Known rows, with every way that one mark hangs from another
K364(K796): [-14.0,   0.7, -13.9,  -4.6,   3.3,  -4.3, -21.8,  25.1, -17.1,  12.7,
 -18.3,  -8.9, -15.2,   6.1,  16.0, -18.6,  15.2,  -1.7,  17.6,  31.8,
  -1.9,  13.6, -10.6]
K643(K135 K911(K796(K818 K938))): [ 23.5, -18.2,   4.8,  18.4,   0.1,  18.2, -13.1,  19.4,   2.4,  25.0,
  -9.7,  -1.2,  34.1,  -0.7, -12.9, -43.4,  34.8,  13.4,  43.6,   6.2,
 -12.6,  21.2,  -1.3]
K135(K796): [ -6.0,   7.2,  -1.5,   5.5,   3.0,  -4.6, -25.4,  22.6,  -6.4,  12.6,
 -13.6,   0.9, -13.1,  -0.4,   9.2, -16.1,  17.1,  -8.6,  13.7,  34.9,
   2.9,   2.4,  -2.1]
K971(K796(K135 K818(K753) K911)): [  5.7, -39.7,  11.4, -21.6,  -3.5,   0.1, -49.1,   4.0,  -8.5,  -7.7,
  -8.1, -18.5,   6.3, -21.6,   8.4, -23.2,  42.7,  36.4, -23.3,  30.0,
 -46.3, -25.8,   0.0]
K753(K818): [-15.5,  -7.3, -12.6,   9.2, -11.7, -13.1, -25.8,   8.8, -11.0,   8.1,
   0.7, -21.3,   3.0,   4.9,  -0.2, -17.3,  20.7,   3.2,  -5.6,  20.0,
   3.3,   1.6, -11.7]
K643(K135(K796(K364 K818(K753) K938)) K911): [ 31.4, -32.2,  21.1,   2.1,   4.8,   7.2, -52.4,  30.2,  28.0,  26.4,
  11.2,  14.2,  19.9,  -2.2,   5.0, -41.4,  55.8,  30.3,  29.8,  15.7,
  -3.8,  -4.4,  21.7]
K643(K135): [  6.4,   7.8,  -1.7,   8.3,  12.2,  -7.9, -29.5,  23.0,  -2.3,   6.7,
   1.4, -13.2,   4.8,  -4.2,  15.9, -22.8,  28.1,  -1.9,  20.2,  30.5,
  -9.7,  10.2,  -6.2]
K364(K796(K818)): [ -7.8, -22.0,  -4.7,  -5.5,  -7.6,  -5.8, -18.4,  19.6,  -9.8,  15.0,
 -10.3,  -1.0,  -3.5,  10.1,  10.0, -23.6,  21.7,   1.1,  16.3,  27.3,
   1.7,  15.6,  -8.6]
K364(K796(K938)): [ -4.0,  -9.9,  -7.7,   4.9,   3.7,   9.3, -29.2,  23.3, -12.8,  15.4,
 -23.5,  -3.5,   3.9,  -2.1,  -2.2, -24.9,  12.4,   4.7,  23.0,  26.2,
  -7.7,  10.7,  -5.1]
K911(K643(K135(K796(K364 K818(K753) K938)))): [ 30.9, -40.9,  25.2,   3.9,   6.3,  15.2, -39.6,  36.1,  16.7,  10.5,
  23.8,  12.0,  31.8,   1.0,   8.5, -28.9,  55.0,  16.7,  26.2,  31.4,
  -6.5,   3.3,  30.7]
K364(K796(K135(K643) K911 K938)): [ -4.7,  -3.4,   2.0,   6.7,  14.9,  28.9, -42.8,  -0.3,  -7.7,  -7.9,
 -26.4, -21.6,  16.5,   8.3,   2.7, -21.1,  23.1,  45.6,  -1.7,  15.1,
 -27.7,   0.2,   4.9]
K971(K796(K135(K643) K818 K938)): [ -1.0, -36.6,  25.4,  -8.9,  11.4,  15.6, -37.3,  -6.9,  -3.0,  -5.9,
  -3.0,  -7.2,  27.2,  10.1,  -9.0,  -9.4,  29.7,  28.7, -10.8,  27.9,
 -31.7,   2.6,   2.3]
K364(K796(K135(K643) K818(K753) K911 K938)): [  5.1, -36.6,   6.9,   3.8,  -0.9,  30.1, -54.7,  -2.5,   2.0,  -4.3,
 -20.8,  -8.0,  19.9,  -2.0,   6.7, -24.1,  37.2,  49.2,  -9.3,  12.0,
 -36.2,  -4.8,  21.4]
K938(K796(K135(K643) K364 K818(K753) K911)): [  9.6, -45.1,  28.2,   1.7,   1.3,  35.5, -49.6,   5.4,  -0.6, -17.1,
  -0.9, -27.6,  12.3,   1.2,  -6.3, -15.8,  44.0,  58.1, -33.3,  10.8,
 -47.0,   2.4,  16.5]
K643(K135 K911(K796(K364 K938))): [ 24.6,  -6.8,   8.0,  15.3,  15.8,  25.5, -21.2,  26.9,   0.7,  18.8,
  -8.4, -15.9,  24.6,   6.7, -12.6, -40.5,  32.8,  28.3,  36.0,   9.6,
 -13.4,  18.8,  -4.0]
K796(K364): [ -2.7,  -8.8,  11.2,   5.3,  10.9,  -0.5, -29.3,  19.8,  -5.5,   3.6,
   2.1, -25.4,  -5.7,   2.4,  -4.7, -16.1,  21.8,  13.5,  -0.6,  27.9,
  -9.5,   8.9,  -9.1]
K938(K796(K135 K364 K818(K753) K911)): [ 21.7, -50.2,  21.9,  -6.1,  -5.6,  22.8, -47.8,  15.1,  -8.2, -10.4,
   2.6, -32.1,  13.2, -12.7, -11.3, -29.2,  47.9,  55.3, -23.0,  17.1,
 -43.4,  -4.6,   4.1]
K971(K796(K135 K364 K818 K911(K643))): [  3.8, -41.2,  32.8, -26.9,  13.2,   4.9, -26.3,  13.6, -16.9, -15.3,
  17.1, -32.2,  26.0,   3.8,  -6.9, -21.0,  48.1,  44.4, -13.9,  31.8,
 -33.1, -12.5, -10.0]
K364(K796(K911(K643) K938)): [ -9.7,  -4.9,  -4.3,   4.0,   6.5,  16.8, -24.6,  30.4, -20.2,   6.8,
 -19.9,  -8.1,  20.0, -10.0,  -8.6, -26.8,  20.4,  16.6,  24.3,  20.0,
 -21.8,  -0.9,   1.2]
K796(K135(K643) K364 K818(K753) K938): [ 14.2, -48.6,  30.4,   9.6,   4.8,  29.3, -49.8,  -4.3,  13.3,  -6.5,
  10.8, -19.3,  19.2,   7.0,  -7.6, -14.5,  46.8,  48.5, -18.2,  18.8,
 -28.3,   3.4,  21.3]
K643(K135 K911(K796)): [  6.7,  13.6,  -8.2,  12.1,   9.6,   6.7,  -5.8,  26.2,  -7.4,  22.7,
 -15.3, -12.4,   7.2,   3.8,  11.2, -32.7,  31.0,   1.1,  37.1,  16.1,
  -8.4,  21.0, -11.4]
K643(K135(K796)): [ 12.1,  12.5,  -3.9,   4.4,  13.3,  -7.5, -31.9,  27.5,   3.2,  11.3,
  -2.3,   0.9,  -1.5,   5.1,  26.8, -22.6,  27.0,  -6.9,  25.7,  35.6,
   3.6,   7.4,   0.1]

Rows
[ -0.8, -21.9,  29.6,   8.3,   7.4,  18.4, -38.0,  12.4,  21.8,  20.7,
  -0.7,  12.1,  18.3,  21.3, -16.2, -24.4,  35.2,  31.6,  12.6,   8.5,
   1.5,   8.1,  18.1] => K135(K643(K911) K796(K364 K818 K938))
[  7.0, -39.9,  20.4,  21.3,  -1.2,  40.9, -29.6,  10.4,  10.9,  17.4,
 -15.1,  -2.0,  16.9,   8.8, -18.0, -22.6,  37.7,  35.1,   3.9,   1.6,
 -25.9,  17.1,  21.4] => K135(K643(K911(K796(K364 K818(K753) K938))))
[ -4.7, -28.1,   1.5,  -4.5,  -1.8,  16.9, -44.8,  -2.0,   0.3,  -5.4,
 -15.8, -13.4,   0.3,   7.4,  24.8, -17.8,  40.9,  41.5, -15.1,  19.3,
 -29.7,  -2.8,  14.8] => K364(K796(K135(K643) K818(K753) K911))
[  1.8,  20.9,  -3.4,  -1.4,  14.5,  -9.5, -27.7,  30.4,  10.3,  25.9,
  -1.0,   8.4,  -1.5,   4.3,  20.1, -31.2,  37.9,  -0.5,  39.3,  23.4,
   7.8,   2.6,  -2.5] => K643(K135(K796) K911)
[  8.5, -31.8,   9.5,  -5.3,   0.1,  17.3, -20.8,  13.4, -16.7,  -0.3,
  -0.8, -16.5,  35.0,   1.1,  -9.7, -34.2,  40.9,  37.4,  18.8,  16.8,
 -19.5,  -1.9,   0.0] => K364(K796(K135 K818 K911(K643) K938))
[ 14.9, -60.5,  31.3, -19.4,   5.1,  20.2, -47.5,  14.8,  -8.3, -12.0,
  13.4, -22.1,  35.2, -16.6, -14.6, -22.8,  56.0,  55.4, -13.7,  27.2,
 -47.9, -24.0,  10.2] => K971(K796(K135 K364 K818(K753) K911(K643) K938))
[ 17.6, -41.7,   0.9,  -3.0,  -9.4,  18.0, -51.3,   7.8,  -3.3,   2.1,
 -16.6, -13.2,  17.2, -15.7,   2.3, -39.0,  39.7,  47.1,   2.2,  16.8,
 -31.9, -14.3,  10.5] => K364(K796(K135 K818(K753) K911 K938))
[-11.3,   6.8,   5.8,  10.3,  13.9,  14.3, -37.0,  -6.4,  -4.7, -13.1,
 -13.4, -31.9,   5.5,   1.4,   5.5, -12.9,  27.7,  34.5, -20.3,  18.2,
 -33.9,  -3.1,  -0.1] => K796(K135(K643) K911)
[  3.2, -26.9,   0.4, -13.4,  -3.1,  -1.7, -17.7,  10.1, -11.7,   7.0,
  -0.4, -17.6,   0.4,  17.2,  14.7, -27.4,  36.5,  18.7,  12.2,  29.1,
  -0.2,  12.5, -12.9] => K364(K796(K135 K818))
[  6.2,  -9.8,  -5.5,  -2.0,   6.4,  16.5, -40.1,  10.3, -15.9,  -0.5,
 -24.1, -25.1,  15.2,  -5.8,  -3.8, -34.3,  24.9,  43.5,   8.7,  17.8,
 -23.6,  -6.3,  -7.9] => K364(K796(K135 K911 K938))
[ 21.1,  -9.0,  19.8,   5.1,  22.6,  13.8, -28.8,  37.3,   4.8,   7.8,
  17.8,   0.7,  28.1,  10.5,   5.7, -25.7,  39.5,  12.1,  34.6,  33.5,
   1.3,   8.5,  11.4] => K911(K643(K135(K796(K364 K938))))
[ 17.5,  -8.4,  21.7,  12.2,  22.7,  17.7, -38.4,  29.9,   0.7,  -5.4,
   9.7, -22.6,  41.8,  -9.5, -10.3, -31.1,  36.6,  32.3,  19.3,  19.6,
 -28.7,  -2.0,   7.4] => K796(K364 K911(K643(K135)) K938)
[  2.8, -38.3,  15.9,  -9.6,  -0.7,   1.6, -36.5,  14.7, -11.1,   8.6,
  -7.9,   4.4,  22.5, -13.5, -18.1, -18.8,  18.6,   5.8,   5.3,  28.7,
 -26.3,  -1.2,  -4.4] => K971(K796(K818 K938))
[ 11.5, -17.6,  23.4, -10.6,  30.0,  13.2, -45.3,  32.2,  -6.9,  -9.7,
   3.2, -14.9,  40.7, -10.9,  -5.0, -23.9,  33.7,  31.4,  13.0,  28.6,
 -38.6,  -9.7,   1.0] => K971(K796(K364 K911(K643(K135)) K938))
[ -4.0,   0.3,   1.5,  16.0,  11.9,  29.1,  -6.3,  -4.6, -17.0,  -5.3,
 -19.8, -29.2,  -0.7,  22.2,   8.2,  -8.2,  23.5,  14.6,  -6.8,  24.4,
 -18.7,  25.3,  -5.4] => K911(K796(K135(K643)))
[ -1.8, -24.1,   5.0,  13.8,  -7.0,  15.4,  15.4,  20.9, -23.1,  10.6,
  -3.2, -10.4,  14.8,   7.3,  -6.3, -19.3,  27.9, -11.1,  20.5,  25.2,
 -12.1,  26.0,  -4.7] => K911(K643 K796(K818))
[ -8.2, -27.5,  25.2, -13.2,  11.9,  12.7, -31.3,  -4.3,   0.5,   7.3,
  -0.3,  -3.3,  27.5,   9.9, -14.7, -17.0,  41.5,  35.2,   1.6,  14.5,
 -26.9,  -3.7,  -1.6] => K971(K796(K135(K643(K911)) K818 K938))
[  8.2, -40.0,  12.6,  -4.8, -10.3,  21.9, -20.0,  22.1, -20.4,  -7.1,
   6.8, -18.9,  23.7, -19.0,  -8.0, -22.4,  53.2,  29.6,  -6.8,  19.0,
 -43.9,  -4.4,   6.1] => K938(K796(K135 K818(K753) K911(K643)))
[ 14.2, -35.3,  14.3,  12.1,  -4.4,  15.1, -12.0,  16.1, -10.5,   6.2,
  -7.6, -23.9,   5.2,  14.6, -11.3, -25.5,  20.7,  15.7,   1.7,  23.2,
 -10.6,  27.4,  -7.1] => K911(K796(K364 K818))
[ 11.6, -37.9,  26.3,  17.1,   0.8,  30.2, -66.2,  10.0,  21.7,   0.6,
 -15.5,   6.8,  16.9,  -3.8,  -6.3, -20.2,  30.0,  45.6, -17.1,  13.1,
 -29.6,  -9.9,  37.4] => K135(K643 K796(K364 K818(K753) K911 K938))
[ -5.6,  -7.3,  18.1,   3.8,  21.8,  13.5, -30.5,  -2.7,  -0.5, -11.2,
   7.9, -37.6,  -1.0,  23.3,   5.2,  -9.7,  33.8,  34.8, -17.3,  27.1,
 -15.1,  10.5,  -2.4] => K796(K135(K643) K364)
[ 13.3, -11.0,   3.5,  -2.6,  -4.1,  -9.1, -36.6,  28.0,  20.2,  30.5,
   6.7,  18.4,   1.5,  -5.0,  27.1, -33.8,  53.9,   4.6,  30.4,  20.5,
  -0.5,  -3.6,  15.2] => K643(K135(K796(K818(K753))) K911)
[ 19.6, -15.8,   0.2,  14.7,   3.1,  30.5, -11.4,   4.8, -22.6,   1.0,
 -21.2, -30.0,  16.0,   0.2, -16.2, -27.5,  21.4,  21.2,  11.5,  23.8,
 -20.6,  14.7,  -9.3] => K911(K796(K135 K938))
[  7.1, -18.9,   5.7,   3.7,  -6.3,  11.2,   4.9,   4.3, -13.0,  16.9,
  -5.2, -24.1,   7.7,  10.8,  -8.6, -36.4,  42.2,  22.1,  18.8,  11.5,
  -8.0,  14.6, -15.7] => K643(K911(K796(K135 K818)))
[  5.0, -23.7,   9.8,  15.1,   0.2,  25.5,  -5.3,  -8.2, -10.5,  -3.5,
 -10.4, -24.3,  11.5,  25.9,   2.6, -14.5,  29.5,  18.9,  -6.8,  21.6,
 -17.4,  27.4,  -1.9] => K911(K796(K135(K643) K818))
[ -6.4, -19.7,  -2.9,  -2.0,  -8.1,  -2.0, -32.9,  17.2,  -9.2,   8.8,
 -21.4,  -8.2,   4.0,  -1.9,   5.8, -31.1,  18.8,  18.6,   8.2,  17.7,
 -15.6,   2.4,  -5.6] => K364(K796(K818 K911))
[ -0.7, -10.4,  -0.1,  -3.9,  10.0,  21.0, -22.0,  17.5, -23.8,  -3.5,
  -8.7, -23.2,  24.0,  -3.0,  -4.0, -29.9,  35.3,  33.3,  19.9,  21.9,
 -21.9,  -4.8,  -3.3] => K364(K796(K135 K911(K643) K938))
[  1.1, -32.3,  26.5,  10.6,   2.1,  21.7, -48.7,  15.0,  25.4,  23.8,
  -1.8,  17.2,  10.3,   9.4,  -6.5, -20.4,  43.2,  31.8,   6.7,   9.7,
 -10.8,   0.1,  31.0] => K135(K643(K911) K796(K364 K818(K753) K938))
[ 20.1, -20.5,   3.5,   3.0,  -2.9,  -4.5, -41.8,  27.2,  14.9,  15.1,
   3.7,  12.7,   3.5,  -5.6,  30.7, -25.2,  42.0,  -2.4,  17.1,  33.6,
  -2.1,   1.0,  18.4] => K643(K135(K796(K818(K753))))
[ 20.4,   3.4,   2.3,  11.4,  13.1,   4.2, -40.5,  26.8,   5.6,  13.5,
  -6.3,   9.0,  17.2,  -2.9,   9.5, -28.0,  24.7,   1.0,  31.1,  31.6,
  -2.3,   4.8,   7.4] => K643(K135(K796(K938)))
